Known rows, with every step that occurs:
sesuz-fizufud-fuleg-nuvarus-tege: [ 1.973 -1.541  0.084 -1.077  1.980  0.948  0.259  2.715 -1.434  1.838
  1.411  3.155 -0.716 -2.107  0.132 -3.800  3.006 -0.354  2.446 -0.160
 -0.276 -0.238  0.634]
fizufud-katu-nuvarus-tege-fuleg-tasu: [-1.177  3.232 -1.663  0.826 -1.815  0.931 -1.929 -2.047 -1.727  2.787
  0.249 -0.473  0.637  0.618 -1.246  1.200 -3.303 -1.366 -0.162  0.741
  1.736  1.934 -1.653]
tasu-fuleg-nuvarus-tege: [-2.154 -3.323  0.668  0.412 -0.506  1.887 -0.175 -1.667  0.872 -4.684
  3.299 -2.573 -1.111  0.626  0.560 -2.777  2.032  3.415  0.181 -0.958
 -2.791  2.738  4.698]
sesuz-fizufud-katu: [ 2.555  0.688 -0.589 -1.751  1.577 -0.199 -0.781  3.960 -1.795  4.916
  0.676  5.195  2.081 -2.121 -0.594 -0.558  2.832 -2.545  1.514  1.543
  2.490 -2.050 -2.594]
nuvarus-fizufud: [-0.065 -0.905  1.449  1.988 -0.972 -1.918  0.176  3.134  4.251  0.179
 -1.637  0.055 -0.772  0.448 -0.054 -0.650  1.370  0.018  2.110  4.112
 -2.505 -1.986 -1.144]
tege-fizufud-katu-fuleg: [-1.014  2.389 -0.171 -2.308  0.857 -0.851  2.563 -0.766 -2.199  3.284
 -3.104  0.838  2.014  0.588 -2.224  2.514 -1.101 -1.304 -2.034  0.214
  1.991 -4.726 -2.271]
katu-nuvarus-tege-fizufud-fuleg-tasu: [-1.676  1.005 -0.479 -2.242 -0.708  2.076  0.196 -2.349  1.033  1.164
 -3.366 -3.214 -1.704  2.432 -0.405 -2.547 -3.565 -0.458 -0.648 -0.267
 -1.121 -0.182  1.186]
tasu-fuleg-katu-nuvarus-tege-fizufud: [-2.883  1.388 -0.007 -3.613 -0.022  0.913 -1.152 -0.636  0.691 -3.190
  2.109 -3.859 -1.522  1.247  0.050 -1.619  0.740  1.535 -1.515 -2.125
 -1.427 -0.251  4.442]
sesuz-fizufud-fuleg-tasu: [ 2.625 -1.547 -0.190 -0.871  2.278  0.039  0.774  3.187 -0.443  2.210
  0.891  4.082  0.082 -3.601  0.598 -1.639  2.231 -1.528  2.009 -1.083
  1.140 -2.073 -0.507]
tasu-nuvarus-tege-fizufud-katu-fuleg: [-1.327 -1.655 -1.285 -2.984 -1.421  2.796  0.438 -2.132 -2.246  1.077
 -0.609 -2.264 -1.006  2.330 -0.621  0.742  0.421 -0.167 -1.805  1.071
 -1.935  4.987  1.407]
fizufud-katu-tege-fuleg: [ 0.464  3.816 -0.651  0.876 -2.173  0.313 -1.314 -2.957 -3.526  3.665
  0.689  0.718  2.329  0.170 -1.294  4.465 -1.929 -2.422 -0.114 -0.711
  3.112  0.689 -1.644]
fuleg-tasu-nuvarus: [-0.119 -4.236  0.551  2.393  1.499 -0.038  0.870  0.185  2.513 -4.047
  0.731  0.871 -0.248 -1.508  0.454 -0.639 -0.927  1.744 -1.163 -0.435
 -1.499  2.774  0.138]
fizufud-katu: [ 0.557  0.552 -0.682  1.326 -2.067 -1.539 -0.377 -0.175 -2.373  3.053
  2.266  2.670  3.528 -0.603 -3.000  3.526  0.421 -1.691  1.833  1.583
  3.716  0.131 -4.350]
tasu-nuvarus-fizufud: [ 0.271 -5.012  0.369 -1.576 -2.428  2.384  0.333 -0.636  1.169 -1.164
 -0.809 -0.512 -1.504  1.322 -0.262 -0.465  2.335  0.421 -0.798  1.399
 -3.120  3.228 -0.270]
sesuz-fizufud: [ 2.929 -1.158  0.143 -2.455  2.556  0.032  0.091  5.318  0.769  2.712
 -1.893  4.311  0.742 -1.908  1.245 -3.206  2.561 -0.945  1.524  0.964
  0.978 -3.377 -0.349]
katu-tege-fuleg-tasu-nuvarus: [ 0.388  1.489  0.552  0.654  0.239  2.035 -0.491 -2.996  0.166 -1.146
 -2.656 -1.628 -0.994  0.228  2.477  0.815 -3.734  0.065 -2.461 -3.102
 -0.870  1.298  3.325]
tasu-nuvarus: [ 1.088 -5.824 -0.379 -2.819 -2.231  2.915  0.904 -1.604 -0.882 -1.371
 -0.561  0.448  0.097  0.805 -0.404 -0.149  1.472  0.836 -1.057 -0.784
 -0.233  3.413 -0.400]
tege-fizufud-katu-fuleg-nuvarus-tasu: [-2.104  2.218 -0.002 -0.519  1.923 -1.300  2.718 -0.123 -0.622  2.023
 -2.669  0.265  0.555  0.878 -2.138  0.856 -0.958  0.135 -3.078  0.713
  0.412 -3.887 -1.593]
tasu-fuleg-tege-fizufud-katu: [-1.144  0.940 -0.188 -0.351  0.142 -0.336 -0.814 -1.740 -0.336 -2.844
  3.309 -3.363  1.761  0.866 -0.272  1.320  0.542  1.010  0.206 -1.415
 -0.057 -1.462  2.787]
sesuz-fizufud-tege-fuleg-katu: [ 1.476  2.549 -2.048 -2.610  1.756 -0.532 -2.596  5.106 -0.167  1.876
  0.183  2.027  0.057 -1.924  3.342 -1.129  1.394 -1.774  1.731 -0.646
  1.799 -2.627  0.564]
katu-fizufud-fuleg-tasu: [ 3.239  0.133  3.518 -0.035 -0.554 -1.609  3.171 -3.251 -0.503 -1.076
 -0.714  1.108 -0.695  0.156  0.871  2.307  0.903 -2.512 -0.967 -2.649
  0.607 -2.196 -3.945]
tege-fizufud-katu-fuleg-tasu-nuvarus: [-1.454  1.274 -0.251 -1.768  1.428 -0.060  2.571 -1.640 -2.016  1.835
 -2.271  0.519  1.234  0.243 -1.931  2.338 -1.233 -0.844 -3.308 -0.370
  0.799 -2.719 -1.692]
tege-fizufud-fuleg-tasu-nuvarus: [-1.706 -1.751 -0.386 -1.304  0.186  0.626  3.878 -1.282 -0.994  0.125
 -0.771  0.196  0.315 -0.083 -1.959  0.723 -0.443  0.022 -1.440 -2.105
 -0.790 -3.256 -0.093]

Rows:
[-0.197  2.628  1.311 -1.411  1.677 -2.247 -1.942  2.116  1.537 -2.842
  0.130 -0.176 -0.628 -0.071 -0.929 -2.960 -1.612  1.417 -0.159 -0.430
  1.269 -1.246 -0.426]	fuleg-katu-nuvarus
[-0.442  0.989  0.743  2.758 -1.873 -2.261 -0.702  1.756  1.633  2.409
  0.900  1.028  0.543  0.282 -1.905  2.090  1.590 -1.719  2.145  4.563
 -0.979 -0.766 -3.427]	nuvarus-fizufud-katu
[ 0.237  2.980  1.030  2.595  3.336 -4.065 -0.517  2.217  2.069 -2.742
 -0.469 -1.982  2.209  1.235 -0.259 -1.177 -2.630  1.863  1.803  1.606
 -0.133 -4.087  0.815]	fuleg-tege-fizufud
[-0.371 -3.487 -1.423 -2.021 -3.685  2.805 -0.889 -1.550  0.483 -0.982
 -0.242 -2.057 -1.739  1.512  1.345  1.339  1.472 -0.582 -0.710  0.250
 -2.442  3.720  0.193]	tasu-nuvarus-fizufud-tege-fuleg
[-0.368 -2.697  0.269  2.301 -1.635  0.143  1.139 -2.029 -1.887 -1.483
  3.521 -0.309 -0.561 -0.596 -1.833 -1.140  0.772  1.567  3.040 -0.813
 -0.189  2.790  0.293]	fizufud-fuleg-nuvarus-tege
[ 2.247  1.580  1.395 -1.697 -1.560 -0.173  0.555 -3.345 -0.108 -1.712
 -1.933 -0.990 -1.156  1.815  4.045  3.116 -0.265 -2.818 -2.491 -3.005
  0.227 -0.763 -2.575]	katu-fizufud-tege-fuleg-tasu-nuvarus
[ 0.849 -1.368  1.784  0.878  3.424 -1.366  1.731 -0.668  2.121 -3.056
 -3.964 -1.082 -2.467 -0.771  1.327 -2.050 -1.219  2.991 -2.237 -0.369
  0.304  0.645  0.427]	katu-fuleg-nuvarus-tasu
[-2.615  3.695 -1.062  0.329  0.235 -1.406  0.219  1.434 -0.467  3.303
 -0.912 -2.220  0.132  2.062 -0.957  0.846 -1.141 -0.700  1.047  3.698
 -1.107  0.469  1.168]	nuvarus-tege-fizufud-katu-fuleg
[-1.393 -0.527  0.418 -1.603 -0.044 -0.765 -0.905  0.845  0.661 -4.303
  4.116 -1.634 -0.059 -0.815  0.061 -0.118  2.425  2.003  0.046 -2.049
  0.053 -0.077  3.145]	tasu-fuleg-katu
[-1.321 -2.891  1.334  4.712  2.490 -1.898  1.280  2.425  4.458 -4.111
 -0.015  0.405 -1.827  0.353 -0.286 -5.084  0.303  4.678 -0.838  1.488
 -2.460  0.544  0.405]	fuleg-nuvarus-tasu
[-2.621  2.633 -1.795  4.079  0.559 -0.944 -1.045  3.994  2.363 -0.890
 -1.109 -2.431 -1.779  0.111  2.867 -2.036 -3.242  2.411  1.660  2.282
 -2.799  1.834  4.509]	nuvarus-tege-fuleg-tasu
[-0.735  1.298 -2.829  1.656 -1.744 -1.068 -1.795  0.216  1.146 -1.440
  0.584 -1.646  0.694 -0.814  3.344  3.040 -2.640 -0.749  1.737 -1.743
  2.092 -0.334  0.109]	fizufud-tege-fuleg-tasu
[ 0.035  2.613 -0.636  1.313 -1.557  1.094 -1.393 -3.813 -3.423  2.226
  1.545  0.489  1.550 -0.162 -1.065  4.345 -2.129 -2.132 -1.426 -1.320
  1.887  2.677 -1.138]	fizufud-katu-tege-fuleg-tasu-nuvarus
[-1.614 -0.366 -1.294  2.707  0.627 -2.376 -0.375  2.457  5.356 -2.591
  1.621 -4.358 -1.858  1.156  1.311 -0.338  0.930  2.267 -0.271  1.056
 -1.679  0.554  2.938]	nuvarus-tasu-fuleg-tege
[ 3.622  0.059 -0.199 -1.150  2.113 -0.653 -0.598  3.002 -1.332  1.895
  1.459  2.441  0.871 -2.436  0.494 -1.628  2.161 -1.456  3.441 -0.515
  1.828 -1.937 -0.213]	sesuz-fizufud-fuleg-tege
[ 0.794  0.834 -0.652 -1.498 -2.738  1.014 -0.926 -3.265 -2.547  3.430
 -0.051  1.416  2.431  0.711 -2.886  2.028 -1.425 -2.323  0.043  0.004
  4.003  0.090 -4.463]	fizufud-katu-nuvarus
[ 0.091  3.252  0.082  1.812 -1.249  0.473 -1.255 -3.365 -3.488  2.210
  1.272  1.032  1.908  0.167 -1.455  2.982 -1.952 -1.307 -0.557 -0.955
  2.303  1.196 -1.341]	fizufud-katu-tege-fuleg-nuvarus
[ 3.265 -1.768 -0.594 -3.091  0.697  0.887  0.913  2.776 -1.809  3.601
  0.151  3.975  0.404 -2.633  0.197 -1.413  3.200 -2.037  2.373 -1.058
  1.995 -2.406 -0.841]	sesuz-fizufud-fuleg
[ 0.967  0.837 -2.219 -1.170  1.848  0.289 -1.655  4.560  1.298  1.609
 -0.703  1.543 -1.010 -1.308  3.553 -2.368  1.462 -0.845  0.693 -0.392
  0.329 -1.810  0.967]	sesuz-fizufud-tege-fuleg-nuvarus-tasu
[-0.693 -0.473  3.227  4.532  1.027 -1.022 -0.581 -0.986  1.572 -2.322
  1.737  1.015 -0.495  0.412 -1.792 -2.293  0.627  1.706  0.304  2.293
 -2.853  1.143 -1.224]	fuleg-nuvarus-fizufud-katu-tege
[-1.141 -2.687 -2.101 -1.644 -2.485  3.660 -0.465 -0.296 -1.090 -0.809
 -0.899 -2.314 -1.896  1.770  1.602 -1.196 -0.191  1.764 -0.869  0.374
 -2.669  5.613  3.404]	tasu-nuvarus-tege-fuleg
[-1.023 -0.919 -1.654  1.505  0.433  1.864  0.740  1.246  0.762 -3.243
 -2.922  0.094 -1.376 -1.631  3.121 -1.445 -3.488  3.278 -2.650 -2.583
 -1.328 -0.166  2.967]	tege-fuleg-tasu-nuvarus
[ 1.107  2.448  0.449  1.055 -1.915 -0.743 -1.263 -3.270 -2.978  3.839
  2.209  1.214  3.188  0.457 -2.652  4.914 -0.480 -3.446  1.009  0.502
  3.466  1.423 -3.201]	fizufud-katu-tege
[-0.100  2.323  1.470  2.519 -1.834 -1.671 -1.344 -0.332  1.334  3.000
  0.802 -0.078  0.353  0.937 -1.731  3.085  0.995 -2.904  1.621  3.758
 -1.160  0.232 -2.507]	nuvarus-fizufud-katu-tege
[-0.999 -4.597  1.147 -0.491 -0.396  2.094  0.720 -2.360  0.596 -5.282
  2.544 -1.065 -0.194 -0.182  0.226 -2.358  2.268  3.471 -0.752 -2.643
 -1.425  0.604  3.115]	tasu-fuleg-nuvarus
[ 1.333 -1.235  3.024  0.534  2.802 -0.902  1.135 -1.364  1.533 -3.187
 -3.955 -0.666 -2.102 -0.939  1.117 -1.905 -0.800  2.249 -1.227  0.370
 -0.621  0.122  0.031]	katu-fuleg-nuvarus-fizufud
